Known rows, with every way that one mark hangs from another
K_705[K_64 K_943[K_135 K_625]]: [ 2.79 -2.16  1.08 -2.95  2.34 -3.91  0.22 -0.06 -2.89 -1.91 -5.77  1.07
 -2.64  2.06 -3.41  2.63  1.64  3.21 -3.35  0.00  2.56]
K_391[K_64]: [ 0.35 -2.07  1.08 -4.15  3.78 -3.51  0.31  0.16 -1.50 -3.95 -2.98 -0.47
 -4.90  3.18 -2.52  1.81  2.12  0.69 -2.73 -1.54  2.33]
K_444[K_610[K_625[K_943[K_135 K_705[K_64]]]]]: [-1.93 -4.33  0.90  0.04  5.96 -1.33 -2.49  0.00 -6.42 -1.76 -6.14 -0.18
 -1.37  4.03 -4.10  1.77  3.03  4.52 -1.67 -3.64  1.96]
K_936[K_408]: [ 4.24 -6.40  1.54 -3.53  1.72 -2.28 -0.89 -1.75 -2.82 -1.99 -0.85  1.10
 -3.97  3.61  0.18 -2.05  0.47  1.52 -4.12 -0.62 -0.20]
K_705[K_64 K_943]: [ 3.88 -0.72  2.68 -1.28  3.85 -3.31 -0.01 -1.22 -2.43 -2.18 -3.94  1.85
 -5.01  3.70 -3.69  1.57  0.65  0.13 -3.57  1.40  0.27]
K_473[K_408 K_664]: [ 3.43 -1.68  0.36 -1.03  3.93 -3.41 -1.25  0.13 -1.73 -6.22 -5.16  0.54
 -2.09  3.84 -0.88 -3.44 -0.22  2.07 -3.21  1.54  3.88]
K_705[K_943[K_135 K_554]]: [ 1.91 -2.91  0.70 -0.66  5.82 -3.11  1.11 -0.20 -2.57 -1.29 -2.71  1.36
 -1.40  1.33 -1.05  2.40  0.22  3.12 -6.32 -0.94  2.80]
K_408[K_473[K_664]]: [ 3.22 -0.68  0.21 -1.97  1.29 -2.67  0.72 -0.95 -0.60 -2.76 -4.27  0.55
 -2.30  5.40  0.16 -1.23  1.78  2.25 -4.15  1.09  2.55]
K_625[K_943[K_705]]: [ 0.18 -3.60  1.92 -1.66  4.81 -3.64 -1.20 -2.12 -5.36 -1.21 -2.74  1.71
 -2.43  1.72  0.29  1.56  2.32  1.97 -3.21 -1.96 -1.27]
K_444[K_610[K_625]]: [-2.46 -4.43  1.04  1.19  2.29 -1.27 -2.42  0.29 -1.86 -3.22 -5.30  0.78
 -3.68  4.73 -5.44 -1.13  1.76  2.80 -1.36 -2.41  0.47]
K_936[K_408[K_473[K_664]] K_444[K_610[K_625[K_943]]]]: [ 2.34 -6.48  2.16 -0.16  4.56  0.70 -4.00 -1.40 -4.73 -0.63 -2.66  0.54
 -1.97  8.31 -0.15 -3.49 -0.17  4.92 -3.51 -2.06  4.76]
K_943[K_135 K_554 K_705]: [ 1.57 -4.41 -1.41 -2.17  6.81 -2.46  1.40  0.33 -5.04 -1.78 -3.96 -1.42
  0.34  1.72  2.73  2.13  2.90  5.20 -6.03 -3.87  3.63]
K_473[K_664]: [ 2.46 -3.12  0.14 -1.92  2.56 -2.79 -0.04 -0.27 -1.98 -3.61 -4.27 -0.20
 -2.36  3.83 -1.15 -0.58  0.64  1.20 -4.73  0.86  2.31]
K_610[K_625[K_943[K_554 K_705[K_64]]]]: [-0.15 -5.65  0.92 -1.81  6.24 -3.74 -2.09 -1.19 -5.88 -2.12 -3.81  1.36
 -1.79  3.87 -1.23  2.99  1.66  1.61 -3.49 -3.67  1.14]
K_610[K_625[K_943[K_135]]]: [-2.86 -5.72  2.55 -1.61  3.54 -2.47 -2.42 -0.80 -2.80 -1.77 -1.46  2.38
 -1.69  1.76 -3.14  1.95  0.97  2.33 -2.27 -1.71  0.68]
K_625[K_943]: [ 0.79 -4.04  2.52 -3.09  1.91 -3.58 -1.39 -1.79 -3.27 -1.78 -1.14  2.28
 -3.28  1.76 -1.60  1.80  0.97  0.43 -3.17 -1.48 -1.40]
K_936[K_408[K_473[K_664]]]: [ 5.70 -3.98  0.79 -2.66  1.81 -1.95  0.09 -1.90 -2.45 -2.26 -2.58  0.38
 -2.55  6.11  1.73 -2.86  0.84  2.75 -5.27  1.07  2.42]
K_610[K_625[K_943[K_135 K_554 K_705[K_64]]]]: [-0.45 -5.93  0.63 -2.21  7.22 -2.98 -1.43 -0.56 -6.41 -1.73 -3.81  0.73
 -0.05  2.98 -0.84  3.68  2.13  3.45 -3.95 -4.11  2.94]
K_444[K_610[K_625[K_943[K_135 K_554 K_705]]]]: [-2.91 -5.64 -0.05  1.05  7.15 -1.83 -1.98  0.14 -6.51 -1.61 -5.29 -0.15
  0.02  3.24 -2.42  1.80  2.42  5.44 -3.61 -5.46  2.64]

Rows
[ 3.93 -3.36 -0.02 -3.46  3.70 -4.53  1.02  0.34 -3.70 -2.01 -5.87  0.56
 -1.97  2.20 -2.11  3.74  1.07  3.62 -5.50 -2.02  3.86]	K_705[K_64 K_943[K_135 K_554 K_625]]
[ 1.16 -5.45 -1.77 -2.79  3.56 -4.93  0.18  0.00 -5.06 -2.84 -6.26 -0.56
 -1.18  1.91  1.85  1.18  3.00  4.57 -4.87 -4.50  1.61]	K_943[K_554 K_625 K_705]
[ 3.25 -4.44  0.27 -4.30  6.75 -3.58  0.27 -0.79 -7.40 -1.09 -3.14 -0.35
  0.10  1.79  1.66  4.20  2.91  3.40 -5.28 -4.32  3.03]	K_625[K_943[K_135 K_554 K_705[K_64]]]
[ 0.76 -5.80 -2.31 -3.31  4.59 -3.84  1.03  0.67 -5.45 -2.12 -6.21 -1.37
  0.85  1.05  2.36  2.29  3.43  6.70 -5.36 -4.90  3.59]	K_943[K_135 K_554 K_625 K_705]
[ 1.18 -4.84  0.70 -2.56  5.99 -4.26 -0.60 -1.64 -6.22 -1.52 -2.62  0.85
 -1.52  1.78  1.79  2.51  2.09  2.23 -5.34 -3.88  0.38]	K_625[K_943[K_554 K_705]]
[ 3.39 -0.98  2.02 -1.79  4.59 -2.58  0.62 -0.32 -2.80 -1.43 -3.68  1.19
 -3.17  2.71 -3.36  2.47  1.00  1.85 -3.93  1.09  2.23]	K_705[K_64 K_943[K_135]]
[ 3.00 -2.04  1.53 -2.50  1.43 -4.64 -0.22 -0.86 -2.80 -2.52 -5.97  1.96
 -4.59  2.96 -4.14  1.67  1.11  1.44 -3.07  0.22  0.71]	K_705[K_64 K_943[K_625]]
[ 3.65 -4.24  0.79 -4.02  5.81 -4.27 -0.29 -1.59 -6.97 -1.36 -3.49  0.31
 -1.71  2.84  1.12  3.29  2.37  1.51 -4.84 -3.83  1.09]	K_625[K_943[K_554 K_705[K_64]]]
[ 3.60 -4.92 -1.88 -4.70  3.44 -4.94  0.57  0.01 -5.99 -2.82 -7.19 -1.11
 -1.50  3.44  1.14  1.91  3.44  3.70 -4.66 -4.55  2.60]	K_943[K_554 K_625 K_705[K_64]]
[-3.42 -4.54  1.62  1.83  5.25 -1.81 -3.23 -0.82 -5.70 -2.08 -5.43  1.23
 -2.41  3.99 -3.99  0.43  2.38  3.61 -1.50 -3.34 -0.11]	K_444[K_610[K_625[K_943[K_705]]]]
[ 4.06 -3.75 -1.68 -3.91  6.70 -2.66  1.48  0.64 -6.16 -1.86 -4.99 -1.94
  0.06  2.96  1.95  2.85  3.38  4.54 -5.73 -3.71  4.49]	K_943[K_135 K_554 K_705[K_64]]
[-0.30 -3.70  1.47 -2.15  6.00 -2.91 -0.56 -1.33 -6.10 -0.57 -2.46  0.88
 -0.64  0.61  0.84  2.67  2.79  3.99 -3.63 -2.15  0.63]	K_625[K_943[K_135 K_705]]
[ 1.63 -5.46  0.97 -4.18  3.89 -3.35  0.07 -0.75 -4.34 -1.20 -0.85  0.83
 -0.85  0.82  0.39  3.39  1.18  2.61 -5.61 -3.74  2.30]	K_625[K_943[K_135 K_554]]
[ 1.28 -4.19  0.19 -1.53  3.87 -4.38  0.87  0.18 -2.94 -1.76 -4.58  1.36
 -1.24  0.73 -1.27  2.99  0.84  4.60 -5.79 -1.96  2.90]	K_705[K_943[K_135 K_554 K_625]]
[ 4.48 -3.81 -0.98 -3.61  5.58 -3.46  0.73 -0.27 -5.53 -2.49 -4.97 -1.19
 -1.77  4.29  1.48  1.72  2.83  2.12 -5.13 -3.36  2.46]	K_943[K_554 K_705[K_64]]
[ 2.17 -3.14  1.46 -3.84  5.53 -2.99 -0.47 -1.37 -6.73 -0.90 -3.46  0.07
 -1.29  1.77  0.30  3.26  3.19  3.30 -3.30 -2.41  1.62]	K_625[K_943[K_135 K_705[K_64]]]
[ 0.10 -2.81  1.09 -0.98  2.67 -3.62  0.19 -0.26 -2.09 -1.68 -4.80  1.80
 -2.25  0.50 -2.80  2.06  0.96  4.41 -3.75  0.10  1.33]	K_705[K_943[K_135 K_625]]
[ 4.91 -1.99  1.21 -2.35  4.62 -4.00  0.61 -0.62 -3.11 -2.07 -3.80  1.36
 -3.80  3.66 -2.40  2.66  0.07 -0.04 -5.50 -0.61  2.08]	K_705[K_64 K_943[K_554]]
